Each row was made from one path, in order. Every step used is in the known rows, and no mark comes twice. Write each row's path.
(in the rows, 128 means zero)
Known rows
K, G, D, Q, Z: [167 154 110  93 126 133  93  60  78  91  40 189 121 134  84 182 145 117
 182 101 121 164 157 125 172 197 142  95 134]
K, E, Z: [128 127 151 164 119 102  72 146 121  83 119 171  91 120 119 126 141 110
 164 129 156 125 112 131 156 143 180 126 122]
A, D, Q, Z, E, K: [103 112 157 117 109 102  52 147 100 135 103 166  57 137 112 119 171 168
 178  73 103 140 169 104 134 170 128  80 162]
Z, E, K, Q, D: [127  82 170  96  72  77 102 155 119  94 128 174  76 141  57 120 166 194
 157  99 109 140 162 112  96 160 114 131 191]
Z, E, K, Q: [125  88 170 146  93  82 105 147  90 114 105 151  74 170  85 121 149 188
 146 101 121 137 133 133 110 150 117 140 166]
Z, E, K: [110 101 151 146 135 110  91 153 119 126 123 119  93 143 112 103 134 152
 137  84 140 133 144 111 117 144 134 129 136]
A, D, Q, Z: [116 141 129 101 100 118  94 125 117 140 106 179  88 125 127 141 161 141
 169 118  94 135 149 120 150 154 112  79 156]
A, D, E: [107 147 130 127 137 106  77 147 142 146 138 137  77 125 194 129 180 134
 138 160 106 122  85 130 166  97  99 109 159]
A, D, Q: [ 99 142 136 117 125 108 106 143 148 152 115 152 105 129 132 142 154 144
 144 141 113 128 115 130 155 129  99 111 162]
A, D, E, Z: [ 89 145 134 167 123  84  49 164 144 132 143 168  70 121 166 138 170 134
 156 152 106 121  96 138 172 112 157 114 114]
A, D, E, K: [ 77 125 132 143 139 106  59 157 144 144 135 142  57 116 167 118 180 159
 152 128 116 131 114 127 134 120 124 104 146]
K, G, P: [126 138 174 101  80 114  89  95 114 110 109 150 145 143 152 126 164  79
 150 166 122 115  89 111 155 154 116 101  92]
G, K: [111 112 126 111 126  94 142 100 140 104 117 130  91 140 103 110 136 110
 118 134 153 124 112 123 124 121 158 129 126]
K, G: [134 136 154 111 117 139 104 120 123 117 100 140 138 147 135 141 131 114
 161 134 119 131 111 133 156 164 111 129 104]
Q, K, G, D: [150 144 113  66 144 133 120  82 143  96 119 159 155 137 154 160 143 158
 160 137 170 154 152 126 134 155 165 102  94]
K, E, D, A: [127 115 166 117 102 134 111 132 160 114  88 169 112 111 153 102 135  78
 144 177 144 133  93 123 151 128 134 155 170]
D, E, K: [ 96 112 114 150 151 110  77 145  98 119 103 118  92 118 105 124 167 141
 137 115 109 136 146 132 125 138 137 115 169]
D, A: [126 114 120 153 117 129 130 126 164 135 115 136 145 122 169 107 146 118
 128 167 135 146 127 120 153 115 112 151 135]
E, D, A: [111 110 148 121 106 137 135 129 163 139 102 158 145 115 131 116 112  98
 123 171 111 138 121 125 142 130 152 161 133]
A, D: [110 140 143 124 123 127 103 143 179 155 156 153  93 129 188 122 140 148
 139 147 132 123  97 127 132 112 118 120 117]
K, G, D: [159 152 125 111 146 135 102  80 137 107  89 164 135 140 147 160 122 127
 158 129 156 156 107 130 160 157 148 141  91]
A, D, Q, K, G: [ 97 141 151  62 112 114 100 136 147 130 119 154 130 144 143 154 177 151
 180 148 120 135 144 127 168 164 101  74 139]
Q, P: [115 130 130 143 156 138 134 130 102 111 146 133 125 130 133 122 160 134
 127 156 128 154 144 124 117 100 106 108 120]
Q, Z, E, K, G, D: [163 129 140 111 134 134  50  83  97  86  74 181  91 150 122 134 134 154
 191  61 147 166 164 104 133 195 175 113  92]
A, D, Q, Z, E: [138 139 155 104 103 108  74 133 111 141 108 169  76 142 130 127 170 142
 169 107  99 131 140 105 162 148  96  86 179]
Q, Z, E, K, G: [142 112 171 112 102 129  47 126  74  96  88 161  86 156 113 118 147 138
 203  69 111 145 169 105 133 205 147 103 107]
Z, E, D: [131 125 176  96 120 119 116 144 130 126 122 127 117 148  95 117  97 110
 122 124 112 118 116 115 124 134 148 141 139]
G, D, Q: [136 146  91 127 153 110 131  91 120 119  78 144 135 122  83 165 128 135
 125 121 144 154 136 128 150 142 139 127 167]
G, K, E, Z: [109 115 150 140 124  68  83 118 130  61 108 169  51 125  92 110 151  94
 155 131 178 117  98 124 151 136 209 128 114]
K, Q: [137 113 146 133  84  98 142 118  99 116 110 160 103 154 106 147 145 165
 136 145 113 138 117 147 120 134 105 140 153]
Z, E: [140 123 153 131 130 112 113 137 123 126 131 114 118 150 141 113 133 126
 130 117 134 121 120 114 143 122 116 132 151]
Q, K, G: [126 127 145  69 121 134 116 123 125 103 131 138 148 145 142 140 155 143
 164 145 134 134 159 126 132 164 136  94 108]
A, D, Q, K, E: [107 138 147  72 121 103 100 144 141 117 129 153  92 118 156 122 199 151
 169 156 159 122 138 123 149 130 100  64 196]

Write each row's path
[146 113 146  83  67  93 141 134 134 101 138 179 100 128  79 145 160 168
 144 141 100 132 146 123 109 147 108 133 177] : K, Q, D
[106 114 142  85 113 112  50 152 120  89  99 150  97 109  86 134 186 132
 178 118  95 141 153 110 146 184 120 112 167] : Q, D, E, K, G
[117 110 176 129 131 119  66 142 106 111  97 128 103 160 117 118 138 141
 174  83 130 138 134 119 136 182 122 136 109] : Z, E, K, G
[154 122 172  77  93 129  98 130  94 114 116 164 101 140  96 119 109 111
 147  99  90 131 146 110 115 162 166 107 134] : Q, Z, E, D
[ 87 111 148 149 102  76  68 151 113 134 114 171  37 148 138 138 198 195
 157 138  94 141 103 150 130 126 103 120 177] : A, D, E, K, Q
[139 114 138 148 145 122  68  98 159 109  68 162 118 149 176 114 139 140
 170 123 175 173 122 111 167 164 145 168 111] : Z, E, K, G, D, A
[109  88 148  97  72  91 124 147 133  95 127 190  80 118  54 136 162 195
 155 108 104 144 173 122  84 172 132 131 170] : E, K, Q, D
[105 131 120 169 130  85  70 147  97 107 111 141 100 121 112 146 157 117
 134 137  99 123 126 138 173 128 174 121 128] : D, E, Z
[133 111 124 108  93 129 130 138 191 119 135 158 142  87 146 107 157 130
 135 164 128 141 155  98 144 129 113 153 163] : Q, D, A
[115 118 143 112 120  95  90 144 116  70 148 165 106 112 124 118 166 136
 169 137 172 124 161 127 127 139 199  97 118] : Q, K, E, Z
[160  91 184 104  45 101 115 112  96 114  84 206  92 159 110 121 144 135
 157 146  77 151 134 120 134 154 131 147 168] : K, Q, Z, E, D, A
[144 131 161  63  99 121  97 120  65  91  55 187  87 111  48 136 141  80
 170 114  99 131 149 122 145 186 153  83 200] : K, E, D, Q, Z
[116 127 166  59  77 110 105 100 116 102 138 146 166 145 164 127 185 114
 158 172 135 117 138 107 138 149 134  72  95] : Q, K, G, P
[146 115  97 136 111  87  75  88  42  85  60 200  52 137  87 163 187 194
 164 102 109 172 162 140 112 161 163  99 173] : G, D, E, K, Q, Z
[127 137 106 115 147  79  90 110 108  65  95 185 114 102  76 158 163 142
 166 132 190 145 164 128 157 154 214  89 155] : G, D, Q, K, E, Z
[128  91 147 126  72 107 104 116  66  99  97 201  72 140  71 137 158 187
 176  83  96 158 181 133  86 180 149 112 137] : E, K, Q, Z
[162 103 187  78  58 104 116 120  63 102  98 194  79 166  67 137 128 150
 158 112  72 134 139 126 114 167 146 123 163] : K, Q, Z, E, D
[178 108 163 110  66  93 106 111  60 102 104 174  79 168  99 133 162 163
 158 111  92 137 146 126 130 153 110 119 168] : K, Q, Z, E
[132 109 194  97  60 107  35 105  74  92  95 175  98 152 124  99 177 111
 185  97 109 129 147  90 132 195 147  80  89] : Q, Z, E, K, G, P
[109 106 143 129  77  88  53 137  80 120 108 208  18 140 134 139 210 193
 187 119  76 148 141 140 119 148 114  89 169] : A, D, E, K, Q, Z
[118  98 146 110  86  67 151  92 112  96 105 165  64 162  77 134 158 146
 131 142 131 128 106 140 122 131 136 141 153] : G, K, Q
[ 94 137 113 140 184 135  91 102  88  90  57 170 116 128  73 164 166 144
 167 121 146 191 166 128 141 171 133 104 124] : E, K, G, D, Q, P
[107  90 169 163 123  97 109 148  70  99 122 158  67 169  95 115 176 188
 146 125 117 167 154 128  97 119  98 123 155] : Z, E, K, Q, P
[135 133 112 106 127 131  66  77  72  88  34 196 107 128  54 169 140 146
 192  68 121 170 188 121 142 224 170  93 129] : E, K, G, D, Q, Z
[ 98 127 143  91 120 114 138 135 103 129  79 141 139 123  44 154 107 100
 128 129  89 129 139 135 139 163 143 123 174] : E, D, Q
[141 121 142  80 129 120 117 134 121  90 145 130 109 123 148 111 176 133
 154 144 172 121 147 120 116 124 135  87 159] : Q, K, E
[ 88 105 133 170 137  94  95 146  48  97 101 155  56 150  83 137 218 173
 145 155  90 173 145 145 113 110  92 107 184] : D, E, K, Q, P
[117 132  83 147 174 110  79 111 111 108  90 139  88 112 116 144 160 155
 127 111 150 152 140 129 128 129 169 120 156] : G, D, E, K
[103 116 111  80 129 104 143 132  97 115 118 119 152 119  83 146 160 151
 137 131 123 131 185 123 133 144 127  77 179] : D, Q, K
[119 115 160  42  95  90 105  93  67  65  53 187  49 117  16 123 148  66
 163 122 122 121 134 113 143 177 183  87 194] : G, K, E, D, Q, Z
[113 131 115 124 154 121  83  95 111 103  42 164 124 128  71 166 128 140
 169  92 145 161 151 132 155 200 155 123 131] : E, K, G, D, Q
[130 129 115  89 117 112 102 147 130 103 135 132 107  94 110 133 182 121
 129 147  96 125 141 110 149 126 109 111 194] : Q, D, E
